In the rows, zero is written as 128.
Known rows, with every step that occurs
vusu, supen: [125 112 150 139 138 122 130 129 122 160 146 130 112 122 112 135 146 139
 104 124 134  90]
puses, lasol, supen, desu: [111  93 180 180 138 137 140 121 110 174 152 221 109 137 107 148 144 148
 107 112 133  89]
poka, supen, desu, puses, vinu: [ 93 109 127 147 126 156 141 127 114 185 166 143  89 121 100 112 163 142
  98 113 138  86]
desu, puses, lasol, supen, poka: [129  80 154 175 141 118 165 116 116 174 172 217 124 134  79 144 129 143
 120 144 109  89]
vinu, supen, poka: [126 104  99 149 135  72 130 125 102 173 161 125 126 135  96 136 121 133
 117 145 116  92]
desu, puses, vinu, supen, poka: [131  97 131 137 136 101 155 123 107 162 176 147 123 129  83 131 171 134
 117 147 117  88]
vusu, supen, lasol: [115 106 147 141 137 121 125 130 126 160 145 133 111 122 156 142 148 142
  96 136 138  89]
desu, puses, poka, supen, lasol: [112  82 165 157 139 152 147 125 120 191 175 164 108 127 122 119 110 142
 101 136 112  90]
supen, lasol, puses, vinu: [109  78 131 141 127 131 134 123 117 153 148 143 104 131 183 128 187 149
  99 143 128  88]
vinu, puses, poka, supen: [112  92 176 154 139 150 131 123 117 188 163 166 108 127  84 127 118 132
 107 119 122  93]
vusu, supen, poka: [123 103 125 141 148  82 131 129 122 167 147 130 121 122  92 136 136 137
 114 147 128  89]
vinu, supen, lasol, puses, desu: [116  93 137 152 126 114 140 125 103 176 151 106 106 136 167 139 152 141
 101 134 121  74]
poka, puses: [140 116 115 150 122 128 133 136 108 176 157 148 120 134 180 114 122 143
 102 137 121  89]
lasol, puses, vinu, supen, desu: [114  77 132 136 130 122 139 115 105 158 148 124  98 128 126 125 200 144
 105 124 128  89]
poka, supen, lasol, puses, desu: [ 92  96 133 157 123 155 140 135 119 195 147 110  89 126 168 113 151 149
  96 128 130  69]
lasol, puses, desu: [122  92 148 150 126 135 153 128 105 172 146 118  98 138 127 120 160 146
 110 122 114  63]
desu, puses, vinu: [131 103 147 136 128 139 154 126 112 152 175 165 116 130  96 125 177 138
 111 131 120  88]
supen, lasol, puses: [110  77 111 151 124 128 133 119 117 160 149 144 104 133 184 130 148 150
  96 145 116  91]
vusu, supen, lasol, puses: [113  82 139 141 138 121 133 121 128 160 139 124 103 119 165 138 158 147
  96 141 131  90]
lasol, supen: [124 107 163 147 141 138 137 125 105 165 157 233 120 129 116 124 132 150
 108 119 126  92]
supen, desu, puses: [111 105 112 151 125 130 144 117 105 164 172 169 100 135  98 129 133 142
  98 122 120  92]
vinu, supen, desu: [114 112 117 149 125 110 125 121  96 171 161 131 105 136 113 138 134 136
 100 115 129  94]
poka, supen, lasol, puses, vinu: [ 92  87 127 147 124 155 133 129 123 181 148 123  92 119 169 112 175 149
  96 131 136  85]

Rows
[125  96 156 172 124 135 141 118 118 163 159 169 113 139  83 157 144 131
 112 122 122  92] -> vinu, puses, lasol
[112 100 168 142 146 139 148 119 102 164 166 246 109 125 100 124 166 151
 104 118 134  90] -> lasol, supen, desu, puses, vinu
[114  91 175 174 136 138 143 113 112 169 158 225 109 135  81 156 147 139
 108 116 131  91] -> vinu, puses, lasol, supen, desu
[112  83 156 134 141 123 133 124 128 154 138 124 104 117 164 136 191 146
  98 140 139  87] -> vusu, supen, lasol, puses, vinu
[132 106 106 142 139  80 134 138 109 175 157 147 129 132 142 115 152 140
 118 162 124  84] -> supen, poka, puses, vinu
[135 113 139 139 126 118 130 138 106 174 157 131 122 130 207 121 173 141
 100 143 137  85] -> poka, puses, vinu, supen, lasol
[139  99 164 175 133 136 145 132 112 186 153 199 123 135 174 130 129 148
 108 134 126  86] -> poka, puses, lasol, supen
[122  86 166 180 145 108 144 124 114 176 154 216 125 137  94 148 133 145
 120 137 122  87] -> puses, lasol, supen, poka
[108  59 157 154 139 150 138 119 119 189 148 135  97 125 126 107 129 147
 105 126 111  91] -> lasol, puses, poka, supen
[114 105 156 133 142 124 141 123 118 158 156 143 101 118  95 136 179 139
  99 122 142  88] -> vusu, supen, desu, puses, vinu
[108  93 181 155 142 152 125 134 117 197 158 147 106 128 112 110 107 141
 105 116 122  90] -> puses, poka, supen
[123  76 137 135 129 124 142 117 108 156 148 121 105 127 127 123 197 142
 109 128 123  89] -> lasol, puses, vinu, supen
[ 98  60 151 155 141 147 135 117 116 191 148 139  89 125 125 108 131 149
 100 122 116  91] -> lasol, puses, poka, supen, desu
[113  88 182 152 154 140 145 117 103 177 168 252 111 128  99 123 121 151
 103 120 122  92] -> lasol, supen, desu, puses, poka
[115 114 151 133 130 117 126 129  98 159 158 134 108 131 112 131 196 136
 104 114 144  88] -> puses, vinu, supen, desu
[125  90 178 150 140 134 131 120 113 171 164 180 117 135  85 136 119 132
 109 124 116  95] -> vinu, puses, poka
[109  90 139 153 125 131 142 130 112 170 147 127 100 139 182 130 158 149
  98 138 121  68] -> supen, lasol, puses, desu
[100  89 179 157 142 151 121 135 120 198 158 149 106 128 149 116 109 144
  98 127 126  89] -> puses, poka, supen, lasol
[132 105 118 143 147  81 133 134 122 177 146 127 124 120 133 128 130 139
 112 157 128  87] -> vusu, supen, poka, puses
[124 108 137 133 138  88 131 132 103 162 160 128 123 131  99 131 185 133
 118 138 133  87] -> puses, vinu, supen, poka
[131 110 155 153 152  98 147 139 101 190 155 215 128 132 136 116 126 149
 118 148 124  70] -> lasol, supen, poka, puses, desu
[124  92 186 178 137 140 144 125 114 171 153 216 118 137 110 147 140 146
 112 118 127  88] -> puses, lasol, supen
[118  94 145 152 137 114 138 116  98 180 172 146 108 134  99 136 120 135
 101 122 118  94] -> vinu, supen, desu, puses, poka
[111  95 131 171 124 133 149 116 110 168 169 169 100 139  93 144 139 141
 101 120 122  90] -> supen, desu, puses, lasol
[127 114 157 131 129 120 130 131 102 156 159 128 117 131 114 131 193 134
 110 119 137  88] -> puses, vinu, supen
[133  96 106 171 135  80 139 133 114 186 156 148 129 139 139 132 118 140
 119 162 115  86] -> supen, poka, puses, lasol
[118  97 131 166 125 115 145 114 102 175 169 140 106 137  98 149 137 135
 103 120 122  92] -> vinu, supen, desu, puses, lasol
[ 94 101 127 171 123 156 145 124 117 193 165 144  89 127  97 125 136 142
  99 114 131  87] -> poka, supen, desu, puses, lasol
[111  91 149 153 138 131 141 119 106 175 173 178 102 135  95 127 119 141
  99 122 116  93] -> supen, desu, puses, poka
[118  85 167 155 139 154 150 124 119 191 176 162 109 126  94 115 109 140
 107 129 109  91] -> desu, puses, poka, supen
